What can hang from each mark
q385: q133 q226
q7: q133 q235 q287 q385 q887
q226: q385
q887: q7 q34
q235: q7
q287: q7 q133 q235
q34: q887
q133: q7 q287 q385

Each row was made from one small tree. Brackets hold a mark, then the marks that hang from it, in the order of their numbers. Every link used is in the known rows. Write each row's tree.
Known rows
(q133 q7 (q287 q235)): [-0.70 -2.16 -0.91  3.03 -2.76 -1.17  0.05 -1.81 -2.01 -4.27 -1.67  0.71
  0.63 -1.60 -2.20 -2.92  0.25  1.10 -1.25 -2.16 -0.05  1.03 -1.76 -1.83
  1.26  3.06]
(q287 (q133 (q385 q226)) (q235 q7)): [ 4.79 -2.55  0.22 -1.46  1.42 -2.24  0.30 -1.78 -0.72 -1.91 -1.41 -1.98
 -0.34 -1.74 -0.84 -0.73 -0.63 -2.02 -3.96  3.29  3.54  1.92 -2.64  1.24
 -1.62  0.51]
(q385 (q133 (q7 q235 (q887 q34)) q287) q226): [-1.67  0.73 -2.72  0.27 -1.18 -0.27  0.35  0.54 -1.97 -3.19  0.17  1.32
 -0.99  1.77 -1.36 -3.22 -0.12 -0.60  3.62 -3.55 -2.14 -1.63  3.00  1.24
  2.60  0.36]
(q887 (q7 (q133 (q385 q226)) (q287 q235)) q34): [ 3.17  1.89 -1.60 -0.97 -0.16  0.26 -0.06  1.47  0.10  1.07 -0.37 -1.18
  1.43  0.17  1.15  0.12  1.04 -4.28 -3.10 -0.49 -0.54 -3.62 -0.36 -0.13
 -2.53 -0.23]
(q887 (q7 q287 q385)): [ 0.02  2.01  0.49  2.14 -0.77  0.93 -0.25  1.14  1.01  2.87 -0.04  0.34
  2.92 -1.16  1.12  3.89  2.20  0.67 -0.44 -0.34 -0.32 -0.01 -1.13 -1.93
 -0.92 -0.95]
(q385 (q133 q7) q226): [ 0.32 -0.65 -0.60  1.18 -0.66  0.03 -0.55  1.65  0.37 -2.63 -0.97  1.67
  0.11  1.81  1.51  0.10  1.83  0.68 -0.96  3.15  2.84 -0.83  3.09 -0.23
  4.05 -0.26]
(q34 q887): [-3.06  0.48  1.46  2.36 -1.09  2.44  0.15  0.91  3.26  3.41  2.71  0.89
 -0.23  7.93 -0.39 -1.59  0.97  2.64  0.06  1.26 -0.66  2.26  1.75 -2.40
  2.49  0.78]
(q887 (q7 q287 q385) q34): [-1.03  2.69 -0.03  2.96 -1.33  2.39  0.22  1.81  1.55  4.25  0.91  0.17
  2.78  2.87  0.29  2.36  2.23  1.19 -0.57 -1.95 -2.04  0.15 -0.46 -2.89
 -0.33 -0.41]
(q34 (q887 (q7 q133 q235))): [-2.59  1.26  2.30  1.23 -0.13  2.45  0.67  2.06  0.67  1.59 -0.57  0.09
  0.41  2.65  0.83 -1.45 -0.26  0.19 -1.49 -3.98 -0.09  1.22  2.50 -2.27
  1.15 -1.26]
(q133 q7 q385): [-0.80 -1.41  1.82  0.50 -0.79 -0.36 -1.16 -0.59  1.85 -1.73  0.56  0.57
  0.24  1.26  0.53 -1.43  0.26  1.46 -0.25  2.83  1.76  0.55 -0.36 -2.70
  1.14  1.26]
(q133 (q7 q887) (q287 q235) q385): [-0.19 -2.26 -0.02  0.14 -1.33 -2.79 -0.75 -3.09 -1.27 -3.79  0.29 -0.69
 -0.38 -2.64 -1.26 -3.11 -1.96  0.14  1.88  0.09 -2.18 -0.58 -1.45 -0.50
 -1.52  3.01]
(q235 q7): [-1.52 -0.27  2.25  2.53 -0.31  1.41  0.52  0.33 -0.20  0.28 -0.14  1.53
  0.25  2.71  0.85 -1.67  1.57  4.29 -1.48  1.40  2.23  2.63 -0.73 -2.14
  0.33 -0.01]
(q7 q133 q235 q287 (q385 q226) (q887 q34)): [-0.66  4.61  1.12 -3.07  2.73  2.24  1.63 -0.63  1.61  5.79  2.35 -0.79
 -2.39 -0.11 -0.79  2.68 -0.64 -3.89  4.50 -2.72 -2.84 -1.47 -1.47  2.82
 -1.37 -2.51]
(q385 (q133 (q7 q235 q887)) q226): [-1.09  0.09  0.56 -0.65  0.85  0.27  0.59 -0.05 -0.62 -2.69 -0.35  1.30
 -1.34  0.06  1.54 -0.99 -0.29  0.02  3.19 -0.27  0.81 -0.49  3.04  1.43
  1.90 -1.20]
(q133 (q287 q7 q235) q385): [ 1.40 -3.41 -1.75  0.39 -1.87 -2.48 -0.13 -1.54 -1.05 -2.75 -0.73 -0.76
  0.54 -2.93 -1.84 -0.06 -1.40  1.28 -3.25  1.85  0.28 -0.16 -2.74  0.44
 -2.39  2.09]
(q887 (q7 (q287 q133) (q385 q226))): [ 3.29  1.20 -1.60 -0.13 -0.38 -0.29 -0.40  1.58  1.40  3.68 -0.76 -1.13
  2.47 -2.35 -0.58  4.82  1.75 -3.01 -0.99  0.32  1.02 -0.12 -1.43  0.67
  0.71 -1.08]
(q226 (q385 (q133 q7))): [ 0.01 -2.52  0.26 -0.95  0.87  0.29 -1.44  1.02  0.78 -1.83 -1.03  0.63
  0.51  1.08  3.97  1.32  0.41  1.17 -1.10  3.50  2.19  0.03  2.08 -0.21
  2.15 -0.53]
(q226 (q385 (q133 q287))): [ 1.44 -0.92 -3.03 -2.63  1.09 -1.10 -2.50  1.75  0.27 -0.89 -0.08  0.54
  0.67  0.80  2.18  1.26  0.92 -1.24 -1.27  3.13  0.88 -0.96  1.18  1.53
  0.88 -0.29]
(q235 (q7 q133 q287 (q887 q34))): [-2.40  2.45  1.54  0.61  0.23  2.77  1.80  0.20 -1.50  3.78  1.19  0.39
 -1.99  2.33  0.02 -1.69  0.09  2.30  1.62 -3.53 -2.00 -0.43  0.68 -0.30
 -2.49  0.12]
(q887 (q7 q133) q34): [-2.00  1.56  1.13  1.35 -0.83  3.66 -0.64  3.97  1.58  3.12 -0.30  0.20
  0.86  4.92  1.07 -2.27  0.73  1.50 -3.62 -1.69 -0.10 -0.12  2.14 -3.93
  2.21  0.28]
(q226 (q385 (q133 (q7 q235 q887) q287))): [-0.86 -1.71 -1.29 -2.56  0.95 -1.48 -1.03 -0.73 -2.11 -3.75 -0.75  0.47
 -0.42 -2.71  2.07 -0.36 -1.33 -0.74  3.67 -1.65 -1.10 -0.75  1.45  2.30
 -0.06 -0.69]
(q385 (q133 (q7 q887) q287) q226): [-0.54 -0.44 -2.63  0.55 -1.60 -1.72 -1.11  0.97 -1.34 -3.01 -0.09  1.51
 -0.44 -0.16 -0.19 -1.54  0.59  0.19  2.99  1.60 -0.80 -2.61  3.29  1.43
  3.11  0.76]
(q34 (q887 (q7 (q385 q226)))): [-1.42  1.09  1.24  3.01 -0.87  1.28 -0.27  2.38  3.90  4.30  1.70  0.05
  3.06  4.89  1.56  2.26  2.09  0.88  0.86  4.33 -1.44  0.30  1.04 -1.69
  3.23 -1.89]
(q7 q235 q287): [-0.56  2.40 -0.13 -0.04  0.09  1.57  1.22 -0.62 -0.01  0.93  0.60  1.55
 -0.33  0.40 -0.76  0.41  1.71 -0.85  0.94 -4.30  1.09  1.25 -1.54 -0.09
 -1.80 -0.44]
(q235 (q7 q887)): [-2.79  0.06  2.90  1.89  0.20  1.66  0.85 -0.05  0.00  1.69  1.25  1.10
 -0.64  2.87  1.34 -2.61  0.18  5.07  1.85  1.48 -0.17  2.03  0.32 -1.28
 -0.56  0.13]
(q287 (q7 q235 q385 q887) q133): [-0.67 -2.27  2.33 -1.76  1.59  0.73  1.54 -1.89  0.95  3.46 -0.28 -2.44
 -2.14 -3.72 -2.42  3.08 -4.20  1.63  0.81 -1.36 -0.23  3.98 -2.02  1.97
 -0.75 -0.44]
(q226 (q385 (q133 (q287 (q7 q235 q887))))): [-0.33 -2.63 -2.28 -3.07  0.92 -1.17 -0.30  0.38 -1.84 -1.22 -0.60 -0.07
 -0.52 -2.91  1.90  1.83 -2.14  1.34  1.96  0.07 -1.00 -0.90  0.90  4.16
 -1.76 -1.28]

Which tree is each row?
[ 3.57  0.72 -1.97  0.96 -0.44  0.55  0.82  0.28  0.34  3.29 -1.03 -2.45
  2.17 -0.57 -1.74  3.06  0.56 -3.32 -3.05 -2.31 -0.93  0.65 -1.99  0.26
 -0.63  0.20]
(q887 (q7 (q287 q133 q235) (q385 q226)) q34)
[ 1.87  0.49  1.86 -2.13  1.78 -0.59 -0.47  0.72  0.67 -0.10 -0.17  0.02
 -0.70 -0.56  1.66 -0.28  1.00 -1.11 -1.56  5.36  3.29 -1.27 -1.07  0.70
 -0.47 -1.71]
(q235 (q7 (q133 (q385 q226))))
[ 3.81 -2.24  0.54 -2.56  1.61 -1.03 -0.77 -1.84  1.27 -0.24 -0.30 -2.56
 -1.10 -0.58 -2.03 -0.77 -2.28 -2.42 -5.00  1.19  2.44  2.84 -1.88 -0.41
 -1.20  2.24]
(q287 (q133 q385) q235)
[-1.32 -1.33 -2.06 -0.33 -0.48 -0.88  0.65  0.25 -2.80 -2.30 -0.82  0.70
 -1.42 -2.73 -1.19 -0.19 -2.07  2.56  0.77 -2.65 -0.59 -0.35  2.16  2.34
 -0.82 -0.01]
(q385 (q133 (q287 (q7 q235 q887))))
[-2.04 -0.66  2.98 -1.23  0.62 -0.18  0.04 -2.28  0.77 -1.74  1.23  0.06
 -1.23 -0.44  0.73 -2.33 -1.82  0.72  3.81 -0.65 -0.42  0.96 -0.49 -0.94
 -0.81  0.37]
(q133 (q7 q235 q887) q385)
[ 0.16 -0.83  0.65 -0.12 -0.91 -0.83 -1.16  0.07  2.50 -1.31  1.00  0.87
  0.58  1.88  1.10 -0.83  1.52 -0.37  1.06  5.20  1.96 -1.00 -0.63 -0.94
  2.24  0.21]
(q133 q7 (q385 q226))
[-1.96 -0.29  3.76  2.57  1.55  1.83  2.15 -2.62 -0.21  2.43  1.13 -1.35
 -0.77  2.19 -0.17 -0.87 -1.65  3.84  0.33  0.37 -2.86  3.19 -1.94 -1.25
 -1.94  0.22]
(q287 (q235 (q7 q385 (q887 q34))))
[-2.17  1.65  3.57 -1.29  2.74  1.69  0.64 -1.88  2.38  3.32  1.99 -0.46
 -1.46  0.13 -0.04  1.28 -1.54  0.68  3.70  0.02 -1.35  2.64 -1.74  0.03
 -0.65 -1.38]
(q7 q235 q385 q887)
[ 0.00 -1.04  0.52 -0.69  1.37  0.11  0.43  0.98  1.71  2.72  0.77 -0.45
 -0.87 -0.74  1.37  4.70 -1.19  2.50  1.16  6.60 -0.12 -0.81  1.88  3.06
  1.10 -2.00]
(q287 (q7 (q385 q133 q226) q887))
[ 0.28 -1.46 -0.47  3.02 -1.23 -1.23  0.79 -1.54 -3.40 -3.37 -1.84  0.75
  0.70 -1.42 -1.40 -2.74  0.76  2.21 -2.59 -1.38  0.70  1.92 -2.63 -0.95
 -1.39  1.51]
(q133 (q287 (q235 q7)))
[ 1.25  1.67 -0.87 -0.40 -0.14 -0.98 -1.85  2.53  0.85  1.45 -1.22 -0.21
  2.22 -3.13  0.10  2.52  1.61 -2.68 -0.87  2.19 -0.05 -2.51 -1.03  0.11
  2.48 -1.71]
(q887 (q7 (q133 q287) (q385 q226)))
[ 3.08  2.03  0.41 -1.82  2.20  0.03  1.06 -1.49  0.91  2.58 -0.42 -1.25
 -0.86 -4.21 -0.40  4.67  0.53 -4.65 -1.19  1.46  0.62 -1.24 -3.21  2.63
 -1.52 -1.46]
(q7 q133 (q287 q235) (q385 q226))
[ 0.59 -0.07 -2.97  0.22 -0.97 -1.99 -0.25  0.41 -2.71 -5.96 -2.14  2.00
  0.14 -2.28 -1.05 -1.01  1.46 -2.01  0.51 -2.13  1.92 -1.32  1.41  1.37
  2.93 -0.38]
(q385 (q133 (q7 q235) q287) q226)
[-0.91 -0.56  1.39 -0.68 -0.44 -0.63 -0.99 -0.42  2.69  0.26  2.31  0.43
 -0.46  2.04  1.69 -1.51 -0.02  0.29  4.35  5.24 -0.33 -1.57  0.26 -0.07
  1.44  0.28]
(q133 (q7 q887) (q385 q226))
[ 1.89  0.86 -2.54 -1.61 -0.72 -2.18 -2.26  0.85  2.00 -0.46  1.89  0.90
  0.69  1.50 -0.74 -0.93  1.93 -2.81  0.71  4.77  0.71 -2.14 -1.50  0.65
  0.90  0.38]
(q133 q287 (q385 q226))
[-2.10  1.01  3.19  1.47  0.46  1.89 -0.40  1.94  2.66  4.34  0.18 -1.13
  1.09  2.08  0.91  2.14 -0.20  0.82 -1.79  1.10 -1.09  0.83  1.71 -2.54
  2.05 -1.29]
(q34 (q887 (q7 q133 q385)))
[-0.36  1.72  3.29 -0.65  2.17  1.58  0.00  0.86  0.82  1.53 -1.83 -0.75
  0.81 -3.40  1.11  2.25 -0.61 -1.12 -1.98 -1.87  1.17  1.28 -1.03 -1.49
  0.04 -2.59]
(q887 (q7 q133 q235 q385))
[ 1.02  1.15 -1.95  0.25 -0.22 -0.46  1.31 -0.01 -2.21 -3.85 -1.57  2.04
 -0.13 -2.14  0.46  1.51  2.14 -2.10  0.89 -3.04  2.58 -1.47  1.52  1.84
  0.59 -1.29]
(q385 (q133 (q7 q235 q287)) q226)
[ 0.57 -3.43 -1.66 -1.43  0.34 -2.13 -1.03 -1.40 -2.33 -4.02 -1.33 -0.66
 -0.02 -2.82  2.22 -0.42 -1.86 -0.02  1.05  0.83 -1.65 -1.19  1.13  2.06
 -0.66  0.99]
(q226 (q385 (q133 (q7 q887) (q287 q235))))
[ 0.81 -0.25 -1.33  0.44 -0.45 -1.83  0.44 -1.50 -1.50 -1.28  1.65 -0.55
 -0.01  1.90 -0.80 -3.84 -0.24  0.01  1.49  1.71 -2.88 -1.18 -1.66  1.13
 -2.39  1.09]
(q133 (q287 (q235 (q7 (q887 q34)))) (q385 q226))
[-0.06 -2.11 -3.04  1.32 -2.05 -1.01 -0.43  1.84 -1.83 -2.25 -1.54  1.22
  0.17 -0.89 -1.23  0.87  0.03  3.19 -3.45  0.95  1.44 -0.56  2.06  0.62
  1.22  1.01]
(q385 (q133 (q287 q7)))
[ 1.87 -4.61  0.74 -2.19  0.49 -1.11  0.64 -2.18  0.50  0.97 -0.18 -3.31
 -1.91 -2.42 -1.59  0.06 -4.74  1.41 -2.48  1.91  0.12  2.15 -1.09  1.43
 -2.79  2.24]
(q287 (q7 q887) (q133 q385) q235)
[ 0.09  0.32 -1.45  2.32 -2.61  1.13  0.15  1.88  0.55  3.39  0.16 -0.64
  1.75  3.23 -1.58  0.37  0.96  0.16 -1.78 -4.16 -0.54  1.44  2.49 -1.78
  0.47  1.32]
(q34 (q887 (q7 (q287 q133))))
[ 3.18 -0.43 -0.36 -1.25  0.45 -1.56  0.05 -1.25 -1.39 -0.08 -0.51 -0.91
 -0.25 -2.25 -1.52  0.78  0.32 -0.90 -2.49 -0.77  3.01  1.51 -1.89  0.38
 -3.40  0.86]
(q235 (q7 (q287 (q133 q385))))
[-1.15  1.56 -1.99  1.19 -1.43  1.33  0.76  1.11 -0.43  0.59  1.41  1.45
 -0.82  3.82  0.54 -0.29  1.33  0.51  3.30 -0.94 -1.91 -2.70  4.03  0.85
  1.48  0.41]
(q385 (q133 (q7 q287 (q887 q34))) q226)
[-0.51  1.59 -0.35 -1.99  0.67  0.28 -0.34  0.06 -0.99 -0.86 -0.98  0.70
 -1.55 -2.13 -2.21 -1.58 -0.30 -2.48 -0.89 -4.32  0.99  0.36 -1.28  0.11
  0.44 -0.04]
(q7 (q133 q287) q235)
[ 2.00 -0.65 -0.43  2.00  0.15 -2.30  0.79 -2.11 -1.85 -1.88 -1.31 -0.16
  1.43 -3.51 -1.11  1.29  1.35 -0.33 -0.79  2.57  0.17  0.80 -4.36  1.32
 -0.63 -0.61]
(q133 (q287 (q235 (q7 (q385 q226)))))
[-0.37  1.78  1.52 -1.63  1.09  1.80 -0.69  1.98  0.95  0.55 -0.39 -0.72
  0.39  1.84  1.09 -2.21 -0.68 -1.53 -2.90 -2.86  0.44 -0.29  0.64 -2.68
 -0.76 -0.81]
(q887 (q7 (q133 q385) q235) q34)
[-1.24 -1.70 -0.61  0.92 -1.91 -1.27 -0.45 -2.46 -0.81 -2.38  1.30 -0.78
 -0.48  1.27 -2.00 -4.62 -2.01  0.59  1.63 -1.50 -3.94 -0.56 -0.73 -1.52
 -0.82  3.55]
(q133 (q7 (q887 q34)) (q287 q235) q385)
[-0.58  2.92 -0.04 -0.34  1.73  1.84  0.52  0.14  1.01  4.28  2.44 -0.43
 -1.29  2.58 -0.31  2.77 -0.37  0.48  1.63 -0.52 -2.89 -0.53  2.36  0.70
 -1.24 -0.50]
(q7 q287 (q385 q133) (q887 q34))
[ 1.18  1.14 -0.58 -2.28  0.33 -1.66 -1.78  1.21 -1.36 -2.69 -1.77 -0.25
  1.06 -4.20 -0.19 -1.32 -0.28 -3.30 -1.97 -2.87  0.99 -1.63 -0.75 -0.96
 -1.48 -0.61]
(q887 (q7 (q133 q287 q385) q235))
[-2.28  1.55 -0.54  0.88 -0.34  1.68  1.74 -0.68 -2.35 -1.36  0.28  1.11
 -1.67  1.36 -0.46 -1.29 -0.45  1.05  2.72 -6.92 -1.83 -0.21  3.21 -0.03
 -0.87  0.47]
(q385 (q133 (q7 q235 q287 (q887 q34))))
[ 0.07  0.47  0.44 -0.43 -0.49 -0.86  0.46 -2.28 -0.71 -2.95 -0.01  0.93
  0.04 -2.67 -0.31  0.05  0.62 -1.43  1.61 -3.29  1.51 -0.09 -1.97 -0.58
 -2.29  0.19]
(q133 (q7 q235 q287) q385)
